What can hang from each mark
k_708: k_825
k_825: k_367 k_708 k_931
k_931: k_825 k_861 k_862
k_528: k_155 k_164
k_862: k_931
k_367: k_155 k_825
k_155: k_367 k_528
k_164: k_528

Each row was made from one small tree. The marks that hang from a mark follow it in brackets, in the order of their numbers. Every link used is in the known rows. Write each row's tree.
Known rows
k_528[k_164]: 21,11,-1,-20,1,13,19,21,6,-3,-14,4,-13,17,-16,2,-3,7,-4,5,1
k_367[k_155[k_528]]: -2,14,-5,-15,6,6,29,20,-9,6,2,-5,-3,23,-24,13,-10,-9,-17,10,4
k_862[k_931[k_825[k_367[k_155]] k_861]]: 14,-11,8,-21,1,33,33,34,-5,4,1,-6,-4,-17,-20,-13,-19,4,-9,4,10
k_862[k_931[k_825[k_367[k_155[k_528]]] k_861]]: 5,-4,11,-19,1,33,34,37,-11,8,4,-8,-1,-13,-17,-8,-14,-3,-29,3,15
k_528[k_155[k_367[k_825[k_708 k_931[k_861]]]] k_164]: 26,-15,16,-7,-12,33,27,34,4,3,-2,-14,-27,28,-5,15,-1,-5,-4,21,5
k_155[k_367[k_825[k_708 k_931[k_861]]] k_528[k_164]]: 17,-9,16,-7,-11,33,20,28,-4,2,4,-3,-24,28,-19,13,4,1,-20,15,14
k_931[k_825[k_367[k_155[k_528]] k_708] k_861 k_862]: 16,-1,9,-17,8,42,49,33,-10,1,14,-13,-4,6,-34,0,-14,-10,-14,-4,4
k_825[k_931]: 4,-12,-5,-27,-9,-3,11,12,-6,5,-11,6,-2,18,-17,6,-9,7,12,10,-1
k_528[k_155[k_367[k_825]] k_164]: 20,5,10,-4,-9,19,21,32,13,-1,-12,-13,-21,16,6,10,0,-2,-21,28,7
k_164[k_528[k_155]]: 6,17,4,-26,1,24,29,26,-4,2,-21,-12,0,14,-7,6,-13,-12,-4,8,-12
k_862[k_931[k_825 k_861]]: 13,-4,15,-30,1,44,29,41,-3,0,11,-1,-6,-12,-30,-15,-12,16,-12,-4,5
k_708[k_825[k_367[k_155]]]: 10,6,-8,-9,7,-9,9,9,4,0,-20,-2,1,-3,-22,0,-21,-4,-10,15,-1
k_825[k_367[k_155] k_708 k_931[k_862]]: 10,-23,-16,-23,-8,2,32,10,-12,9,-13,-6,2,24,-9,13,-18,-14,18,7,-8
k_528[k_155 k_164]: 21,11,1,-18,0,14,26,29,8,1,-18,-9,-14,23,2,10,-4,-4,-7,12,-4
k_528[k_155[k_367]]: 7,4,1,-14,-8,3,29,19,11,1,-12,-11,-10,27,-4,1,-12,-11,-7,21,8
k_862[k_931[k_825[k_367 k_708] k_861]]: 25,-10,14,-23,-4,39,37,37,-8,-2,2,-6,-8,-9,-23,-18,-23,12,-2,-6,4
k_528[k_155[k_367[k_825[k_931[k_861 k_862]]]] k_164]: 14,-21,11,-18,-11,33,23,33,11,4,-5,-12,-18,19,2,15,14,-10,-12,22,7
k_155[k_367[k_825[k_931[k_861 k_862]]] k_528[k_164]]: 5,-14,12,-18,-11,33,16,26,4,4,1,-1,-15,19,-12,12,17,-5,-29,17,16
k_164[k_528[k_155[k_367]]]: 3,12,6,-19,-7,22,29,19,5,1,-24,-11,-4,21,-4,-1,-12,-19,-12,17,0
k_825[k_367 k_931]: 10,-17,-8,-25,-14,-15,9,4,-4,4,-26,7,0,10,-4,-1,-12,4,17,12,5
k_862[k_931]: 4,0,-3,-29,-5,10,23,27,-5,3,-8,-2,0,8,-10,-3,-14,7,-7,2,-1
k_931[k_861]: 16,6,5,-25,7,18,27,22,3,-5,5,2,-9,13,-40,-5,-7,7,7,3,6

Write each row's tree
10,16,4,-6,5,22,21,33,-9,4,2,-10,-15,10,-14,22,1,0,-30,17,1
k_367[k_155[k_528[k_164]] k_825]
13,-23,-10,-28,-13,0,26,10,-10,4,-17,-1,1,22,-6,5,-14,-4,20,2,-6
k_825[k_367 k_708 k_931[k_862]]
5,-18,-5,-23,-2,14,38,17,-14,9,-1,-9,-1,29,-21,15,-9,-21,1,3,3
k_825[k_367[k_155[k_528]] k_708 k_931[k_861 k_862]]
15,-19,9,-26,-2,33,28,32,-12,0,16,-8,-10,15,-32,14,-3,7,12,2,-9
k_367[k_825[k_708 k_931[k_861 k_862]]]
7,9,11,-4,-8,17,28,26,-9,-2,8,-11,-14,24,-21,8,-12,1,-21,16,8
k_155[k_367[k_825[k_708]] k_528]
27,6,12,0,-9,27,32,35,5,-2,-6,-19,-26,26,1,13,-7,-3,-14,22,-1
k_528[k_155[k_367[k_825[k_708]]] k_164]
3,-12,5,-19,3,33,35,34,-21,8,23,-15,-8,24,-31,28,-2,-10,-8,6,-6
k_367[k_155[k_528] k_825[k_708 k_931[k_861 k_862]]]
8,-4,8,-12,1,29,15,32,-11,7,6,-4,-17,14,-19,24,8,-1,-20,16,7
k_367[k_155[k_528[k_164]] k_825[k_931[k_861]]]
9,12,11,-5,-8,18,15,26,4,-1,-6,-2,-18,14,-9,8,5,4,-35,21,16
k_155[k_367[k_825] k_528[k_164]]
1,-9,8,-8,-17,9,17,19,-14,5,1,-7,-11,26,-12,14,-8,0,-13,19,7
k_155[k_367[k_825[k_708 k_931]] k_528]
20,11,-5,-7,0,11,34,20,-8,4,-17,-7,-13,26,-7,11,-14,-13,-14,7,3
k_825[k_367[k_155[k_528[k_164]]] k_708]
19,-25,-3,-29,-6,14,31,16,-6,2,-8,-1,-3,20,-22,1,-10,-5,23,-2,0
k_825[k_367 k_708 k_931[k_861 k_862]]
4,-12,-2,-14,-4,7,12,21,-15,7,2,-5,-6,7,-16,21,-9,7,5,20,-5
k_367[k_155 k_825[k_931]]
-1,-7,-1,-14,4,-3,6,10,-4,8,-14,0,2,4,-24,7,-7,-12,-20,15,10
k_708[k_825[k_367[k_155[k_528]] k_931[k_861]]]
18,6,3,-6,5,21,33,31,-15,-1,14,-14,-13,14,-30,18,-21,5,4,10,-12
k_367[k_155 k_825[k_708]]
20,-12,8,-5,-18,19,21,29,1,5,-13,-15,-22,29,11,20,-5,-4,-6,24,-2
k_528[k_155[k_367[k_825[k_708 k_931]]] k_164]
24,-1,14,-27,8,52,44,39,-3,-6,23,-6,-9,8,-47,-7,-13,9,3,-11,-5
k_931[k_825[k_708] k_861 k_862]
5,-18,-1,-37,-2,18,23,19,-1,2,2,3,-2,18,-30,4,2,-1,11,1,0
k_825[k_931[k_861 k_862]]
16,9,4,-9,0,23,24,25,-3,4,-12,-2,-8,-2,-8,0,-8,-2,-27,10,10
k_931[k_825[k_367[k_155[k_528[k_164]]]]]
9,-12,-3,-16,-3,7,32,14,-16,9,-4,-6,-7,27,-22,12,-14,-14,3,7,7
k_825[k_367[k_155[k_528]] k_708 k_931[k_861]]
7,-7,-1,-14,-4,30,27,33,-18,10,5,-12,-11,27,-7,34,1,-9,-17,9,-11
k_367[k_155[k_528[k_164]] k_825[k_708 k_931[k_862]]]
12,10,-7,-11,0,3,24,16,-1,5,-22,-2,-8,17,-3,9,-5,-11,-20,12,10
k_825[k_367[k_155[k_528[k_164]]]]
